Each row was made from one path, in order. Every step used is in the known rows, and no mark comes twice. Write each row's path.
Known rows:
busufub/gemo/pakot: [-26   1  -3 -26 -13  22 -15 -17   3 -21 -57  21 -42 -10 -23 -14   4 -10
  35  -4  -7 -24  30 -15   1 -36   1 -31   1  23  14  12 -18  20  19 -45]
bafug/gemo: [  9  31  -5  60 -23  25  -2 -19 -12 -27   7   0   3 -20 -27 -36  -8 -11
  58  -1   7   0  12 -10 -20  31 -23  13  -5  26  -9  -4   5  -9  28 -11]
gemo/mefuma: [ -7  16  38  30  -1   1  -6 -17 -18 -21   6  14 -24 -11   9 -20   0  -9
  35  29 -21  -5   4   0 -29 -39  -9 -31  -4  -7 -17   6 -15 -21  12 -21]
mefuma/gemo/busufub: [-26  44 -13  24  11  31  -1   1   4 -26 -68   6 -10 -42 -15 -32  -9 -27
  -2   1 -58   1   0  13 -21 -10  48  27  -8  -1  26  -6 -27  -5   9 -26]
gemo/pakot: [  0 -18  -3 -14 -15  11 -18 -27 -16 -27  13   8 -10   3 -10  -3   0 -13
  44   4   0 -25  22  -8  -6 -14   3 -15  -9  19  -2   3  -5   2  38 -46]
fevufu/gemo/pakot/talok/busufub: [  6 -52 -52 -50 -28  13 -10   1 -44 -16  63   9  22   3 -53   0 -23  -6
  51   6 -10 -25   1   0 -15 -16  49 -25 -19  30  -6 -20  10  54  -8 -33]
busufub/gemo/fevufu: [-24  45 -18  11  12  23 -20 -11  -1 -18 -77  27 -24 -35 -28 -18  -5  -3
   8  24   4 -27  23 -17  -7 -30 -10 -11  10   6  38   1 -10  11 -23  33]
busufub/gemo/vilor: [-28 -21  21  21  28  23  11 -20  12 -20 -58  26 -26 -23  -5 -37 -15 -24
   5  16 -29   9  15  -3  -9 -47  10 -43   5  -5  31  12 -24  10  -7 -32]
vilor/gemo/bafug: [ 11  87  10  21  -4  22 -17 -22  17 -32  -1  -5 -44 -30  -6 -45 -19 -13
  15 -27   0 -16  18 -18  -3 -53  -1 -31   3  24  -1   8 -16  -4  27 -29]
momidu/gemo/vilor: [ -7 -40 -15  36  23  31  19 -25 -13 -31  20  22 -13  -4  17 -41 -25 -12
 -17   9 -29  38   3  -3  -4 -51 -13 -21  -1 -23  -8   9  -9 -11  16   9]
pakot/gemo: [ 23 -18   9   8 -18  24  -7 -11 -15 -26  25  -6  -6   3   8 -39 -10  -9
  34  -2  24  11   2  13 -25  30 -28  27  -6   4  10  -2   8 -14  14 -22]
gemo/mamu: [  0   8   9  12   5  -2  -6 -34 -23 -30  -9   9  -3 -19  14 -21   0  -5
  27  61  12  24  19  -4 -17   0  21  -1   4  36 -13 -19 -15 -12  -8   4]
vilor/gemo: [ 22  78   4  33   7  30 -15 -23  -9 -36 -14 -10 -19 -17   8 -17 -12  -5
  16  -3  -9  -8  20   3   0 -11  -3  -5   6  28  11   2 -11 -22  11 -34]
mefuma/gemo: [ 14  58   5  38  -1  38 -15  -8 -11 -29 -30  -5  -5 -25  -6 -29   6 -20
  22  12 -35  -8   9  15 -19 -21  33  11  -8  19  -9  -2 -20 -11  15 -60]
bafug/gemo/pakot/talok/fikazil: [ 19  28 -67  25  -9   1  -4  -9 -23 -25 -11 -14  29   8 -35 -20 -16  -4
  80 -10  15 -15   5  -1 -21  23 -13   4 -29  64 -41 -13   7  -3  31  14]
busufub/gemo/pakot/talok/fikazil: [  3  25 -50 -32  17   6  -5 -10 -15 -21 -64  -3  -2  11 -25 -14 -10   1
  52   4   1 -17  10   2 -14 -20  16 -31 -15  53 -10 -15 -11   5  -2  -5]
pakot/gemo/mamu: [  6 -17   3  -7 -17  -2  -4 -17 -10 -28   5   6  -9  -5  22 -37  -3  -4
  26  39  38  39  16   3 -23  26 -10  23  -3  20  -4  -6  -5  -7  -2  22]
momidu/gemo/fevufu: [ -4  27 -52  31   3  31  -9 -14 -20 -29   1  27 -10 -14  -2 -22 -21   7
 -17  20   7   7  12 -18  -4 -34 -25   9   6 -15  -1 -11   3  -6  -2  70]
fikazil/talok/busufub/gemo: [ 41 -35 -31  22  24  43  -1  13 -15 -12 -54   6  -2 -22 -25 -18  -6 -21
  -3  31 -45  20  20  24 -27 -20  33 -26   1   8  -7 -11  -7  20 -18 -70]
fikazil/talok/pakot: [ 55   1 -22  39  47  -8  -1 -33  -8 -29 -16 -16  14  24 -23  10  -1 -14
  20  25 -29   4  29  11 -37   6  12   6 -12 -13   0 -35   2 -11 -16 -36]
pakot/talok: [ 30  23 -11  15  13  24  -9 -19 -35 -29  14 -11  16   3 -25 -17 -12  10
  54   5  -3   2  -9  -1 -32  26   6 -13  -6  36   9 -16   7  -9  -9 -46]
movet/gemo/fevufu: [ -4  20  13   2  -1  36 -27   2 -14 -33 -16  14   4 -25 -40 -14 -35  -6
  20  30  14 -35   8  -4  -6  -9   0 -10   2 -30  33 -10 -13 -14 -17  18]
vilor/gemo/pakot/talok: [ 13  62 -39  -2  -5  17 -21 -12  -7 -37   7 -16 -12   1 -13   4 -11  21
  39 -23   4 -22  16  -9   2  -5  -7 -43  -7  38   3  12  -3   8  12 -61]
busufub/gemo: [ -3  34  15   5   5  33  -5 -17 -10 -21 -59  11 -29 -14 -18 -32  -2 -11
  31   3 -15  -4  18  -2 -15 -19   4 -19   9  18  21  -2 -16  -3  -5 -33]
movet/gemo: [ 17  13  39 -10  -4  47 -14  -9 -16 -35   1  -2   0  -8 -31 -27 -30 -14
  41  14  -2 -17   2   8 -13   9  18 -14  -3 -15  14  -9 -20 -26  -1 -52]
mefuma/gemo/pakot/talok/busufub: [ 20  16 -63  38 -25  39 -24  19 -30 -22   5  -5  30 -18 -21 -10   4 -16
  51  -5 -39 -32  -2  17  -9 -33  61 -15 -29  44 -15 -12 -11  27  12 -63]
fikazil/talok: [ 53 -27  -8   6  35  23  -5  -1 -12 -27  -8  -6   6  -1 -19  -4  -6  -9
   6  30 -20  22  19  14 -35  22  -4  -3   1   2 -17  -7   5  -7   8 -86]
fikazil/talok/busufub/gemo/vilor: [ 23 -80 -22  41  42  38  13  14   2 -11 -49  21   1 -34 -12 -25 -16 -36
 -21  33 -65  30  21  26 -20 -50  31 -41  -4 -17   2  -6 -15  31 -19 -67]
mefuma/gemo/movet: [-38  83   7  58   4  15 -18 -20  -6 -29 -22  27  -4 -16  16 -17  22 -11
  10   7 -37  -2  26  25  -1 -28  29  14 -11   5  22   7 -23 -23 -11 -61]
talok/fikazil: [ 38  24  -1  26  26  12  -5 -30 -38 -28 -20 -16  15   6  10 -29 -14 -22
  36  34  -4  -4   3  21 -28  -6  19  31 -11  41 -32 -33  -7 -42  12  27]

Write each row's path:
[ -2  63   2  29 -13  34 -18 -10  19 -26 -17   9 -21 -38 -25 -52   2 -30
  24  -9 -25 -20   9  -7 -17 -68  38  -9 -10  13 -16   8 -23   3  32 -59] -> mefuma/gemo/bafug
[-12 -16  -3  71   2  17  11 -20   0 -24   8  17   7 -32  -9 -43 -17 -26
  38   4 -13   8   9  -8 -13  -8 -24  -8  -9   4   3   6  -1   3  28  -9] -> bafug/gemo/vilor
[  8  -6  10  -1 -29  17 -11  -4  16 -23  36   4 -26 -12 -17 -63 -15 -21
  33 -21  31   0   3  -9 -27 -13 -25   9 -10   0   0   6   1   4  36 -20] -> pakot/gemo/bafug
[ -1 -21 -37  -2 -22  25  -2 -24 -19 -33  27  18 -27   8   3 -17  -9   0
   7 -12  -2   8  21 -15   5 -39 -18 -11  -5   0 -27   6  -3   5  45 -16] -> momidu/gemo/pakot
[-15 -11  14 -53 -11   7  -6 -21   7 -21  37  19 -26 -17 -58 -42 -25 -21
  27   8  11 -19  15 -26 -18 -43  20 -24   3   2  -3  -8  -3  31  19 -36] -> fevufu/gemo/bafug
[ 23  14  -4  41  -1  -8  -5 -46 -10 -29  17 -21   2  28   0 -25  -7 -16
  47  -5  11  -7  12   9 -28  25 -13  38 -23  -8  23 -31   4 -14  -8  34] -> talok/pakot/gemo
[  2  20  16  60  -8 -28   2 -36   5 -23  17  -5 -21  23  10 -23  -2 -14
  45  13  -1  -7  11   5 -34 -25 -25   2 -26 -35  10 -18 -10 -18  -7  40] -> talok/pakot/gemo/mefuma
[ 49  29 -32  15  34  13  -4 -17 -43 -27 -13 -23  33  15  -7 -26 -20   0
  55  20   1   6 -15  18 -39  13  16   6 -16  57 -25 -35   2 -34 -10  10] -> pakot/talok/fikazil
[  4 -39  -3  55  16 -16  10 -44   6 -26  30  -6   5  16  15 -31 -17 -30
  27   1  -8   3  13  10 -21 -11 -12  18 -24 -30  41 -20  -4  -3 -13  34] -> talok/pakot/gemo/vilor
[-21 105   7  55  11   6 -18 -47  -6 -36   7  15 -25 -10  32  -5   4   6
  -1  -5  -8  -1  34  11  15 -18  -8 -12   2  12  35   4 -15 -34 -14 -40] -> vilor/gemo/movet
[ 36 -66 -23  56  47 -16  14 -23  20 -25  21  -7   7  23  -1 -17 -17 -25
   0  17 -23  28  22  22 -34  14 -22   8 -24 -52  22 -16   4   4 -17 -26] -> fikazil/talok/pakot/gemo/vilor
[  6  80   1  21   6   2  -9 -36  -5 -38 -25   0 -25 -25  27 -15  -7   1
   2  33  12  16  31  -6   1 -19  17  -9  12  40  -9  -4 -23 -16 -10   3] -> vilor/gemo/mamu
[-36  29  -4  62   0  19 -11 -36 -26 -13 -24  40  -8 -16   7 -22  11 -14
  13  14 -36   1  25  21   4 -42  33 -17  -6  13  33 -16 -21  -2 -36 -17] -> talok/busufub/gemo/movet
[  0  44 -10  -9 -13  15 -22 -28   0 -36  -4  -3 -29 -10   3  -1  -7  -6
  22 -16   0 -32  33  -6  12 -28  -6 -18  -1  27  -2  16 -14  -2  31 -51] -> vilor/gemo/pakot
[ 34 -21 -31  12  10  36  -4  17  11  -8 -45  16 -21 -32 -48 -45  -8 -31
  -2   7 -38   9  25   4 -26 -64  39 -45  -3   1 -16  -6 -11  36   1 -69] -> fikazil/talok/busufub/gemo/bafug
[  1  93 -29  30  14  21 -29 -13  -6 -33 -26   2 -14 -33   3  -6 -15   4
  -4  15  10 -31  23 -11   2 -34 -18  -2  10  13  27   1 -10 -11  -5  34] -> vilor/gemo/fevufu
[-13   4   8  46  15  31   1  -7   4 -27 -25  12   3 -33  10 -34  -4 -35
   3  22 -51   0   5  14 -10 -55  35  -4 -13  -6   8  14 -26  -3  15 -56] -> mefuma/gemo/vilor
[ 67 -46 -24  48  19  40  -7   5 -42 -18  15  -5  25  -9 -14  -7  -9 -26
   7  37 -40  23  11  29 -35   1  27  -1  -8   5 -24 -27   4   2  -1 -59] -> fikazil/talok/busufub
[-22 -47  -8 -71 -22  -3 -10 -20 -21 -24  40  22 -16   3 -42  -1 -13 -13
  32  12   8 -31  24 -14  -5 -12  15 -10  -3   3   3   3   0  33  26 -45] -> fevufu/gemo/pakot
[ 11  -5  -6 -40 -17  32 -22   0 -16 -35  29  -2   7  11 -61  -5 -31   7
  65  -3   9 -30   1  -6  -7  18  15 -52 -14  -4  14   0  -8   2   1 -79] -> movet/gemo/pakot/talok
[-48  11  17 -12   6 -14  -7 -41 -25 -23  40  40 -12   4 -15  -6  -3  -1
  14  25  -2   3  26   5  -1   1   9  -3  -1  -7  37  -1   1  -1 -19 -43] -> fevufu/gemo/movet
[  6 -27 -51 -79   9 -13  -3 -10 -33 -25  17  -2  19  22 -49  -5 -30  -4
  48  17  14 -20   6   2 -19   1  25 -10 -18  39 -22 -22   6  19   4   0] -> fevufu/gemo/pakot/talok/fikazil
[-32  33  33  12   2  11  -1 -18   7 -15 -72  27 -53 -22  -9 -32   2  -8
  27  25 -29   0  14  -3 -22 -58  -2 -60   6  -6   2  14 -28  -3  -5 -26] -> busufub/gemo/mefuma
[ 26 -31 -51  23 -23  26 -19  -1 -52 -20  44  -6  29   1 -24   1  -8  -4
  63   6 -17 -16  -5   4 -15 -16  34 -26 -23  44  -8 -27   6  21   9 -39] -> gemo/pakot/talok/busufub
[-26 -13  34 -36  -3  -9   2 -18 -14 -17  21  26 -29  -7 -29 -18 -17 -10
  22  39 -14  -9  12  -5 -26 -35   3 -39  -1 -26  -6   3  -9   7   1 -23] -> fevufu/gemo/mefuma
[ 10 -12 -69 -12  -8  23  -1 -14 -24 -32  36   8  -3  21 -18 -12 -17  20
  28 -23  -1  14   2 -17  -6  -7 -15 -29 -13  14 -19   3   9  11  23 -25] -> momidu/gemo/pakot/talok
[-13 -33 -15 -10  -5  16   7  -5   0 -24 -13   5 -20 -14  -4 -46 -25 -17
   5 -15  -3  28  -6  11 -28  49 -14  36 -10 -20  42  -4   0  -4   9   7] -> pakot/gemo/busufub
[-10  12 -36 -25  -3  21 -13 -13  -4 -21 -45   7 -20   1 -46 -11  -2  12
  55 -16  -1 -18  16 -16  -7  -9   2 -52  -6  32  19  13 -10  26  -7 -66] -> busufub/gemo/pakot/talok
[ -1  11 -47  23 -30  11 -12  -7 -12 -26  20  -2   9  -2 -53 -15  -9   8
  84 -25  16 -12   7 -20 -13  38 -27 -28 -19  41  -8   1  13  19  32 -34] -> bafug/gemo/pakot/talok
[ 40 -10 -62  38  31 -15 -11  -9  12 -25  -5  -4  10  15 -23   3  -7  -7
   0  25  18  -5  31   8 -35  23 -37  36 -16 -45  36 -29  16   7 -33  37] -> fikazil/talok/pakot/gemo/fevufu
[ 41 -30 -32  25  26 -35   7 -28   6 -29 -15 -12   4  22   1  -8  -1  -7
   4  47  15  46  38  15 -37  38   0  23 -16 -17  -5 -34   1  -1 -34  11] -> fikazil/talok/pakot/gemo/mamu
[ -1 -22  21 -39 -27  31 -21  -5  -9 -34   8   5 -11   2 -38  -9 -28 -14
  46   7   5 -37  14  -1   4 -14  12 -29  -7 -15   5   2 -20  -4  21 -62] -> movet/gemo/pakot
[-51  56  11  32  12   6 -10 -42  -5 -20 -48  40 -34  -6  -1 -19  12   1
  18   3 -14   9  33   4   3 -21  -1 -18   3   7  48   5 -19 -16 -29 -43] -> busufub/gemo/movet
[  4  24 -38  51   2 -15 -18 -36  -5 -25   8  -3   9   8  -3  -8  -6  -7
  25  12  29 -29  18  -1 -22   7 -29  43 -18 -22  47 -33   9   1 -28  99] -> talok/pakot/gemo/fevufu
[ -6 -40  45   8  19  35   2 -10  -2 -33   6  14   4 -13 -17 -32 -41 -25
  21  23 -23  -8   1   9  -6 -25  21 -38  -7 -43  27  -3 -26 -19  -3 -51] -> movet/gemo/vilor
[ -2  79  26  45   4   8  -8 -19   5 -30 -17   4 -42 -22  21 -19  -7  -1
   9  16 -22  -6  17   1 -12 -56 -12 -45   2   1 -10  15 -26 -25   8 -21] -> vilor/gemo/mefuma
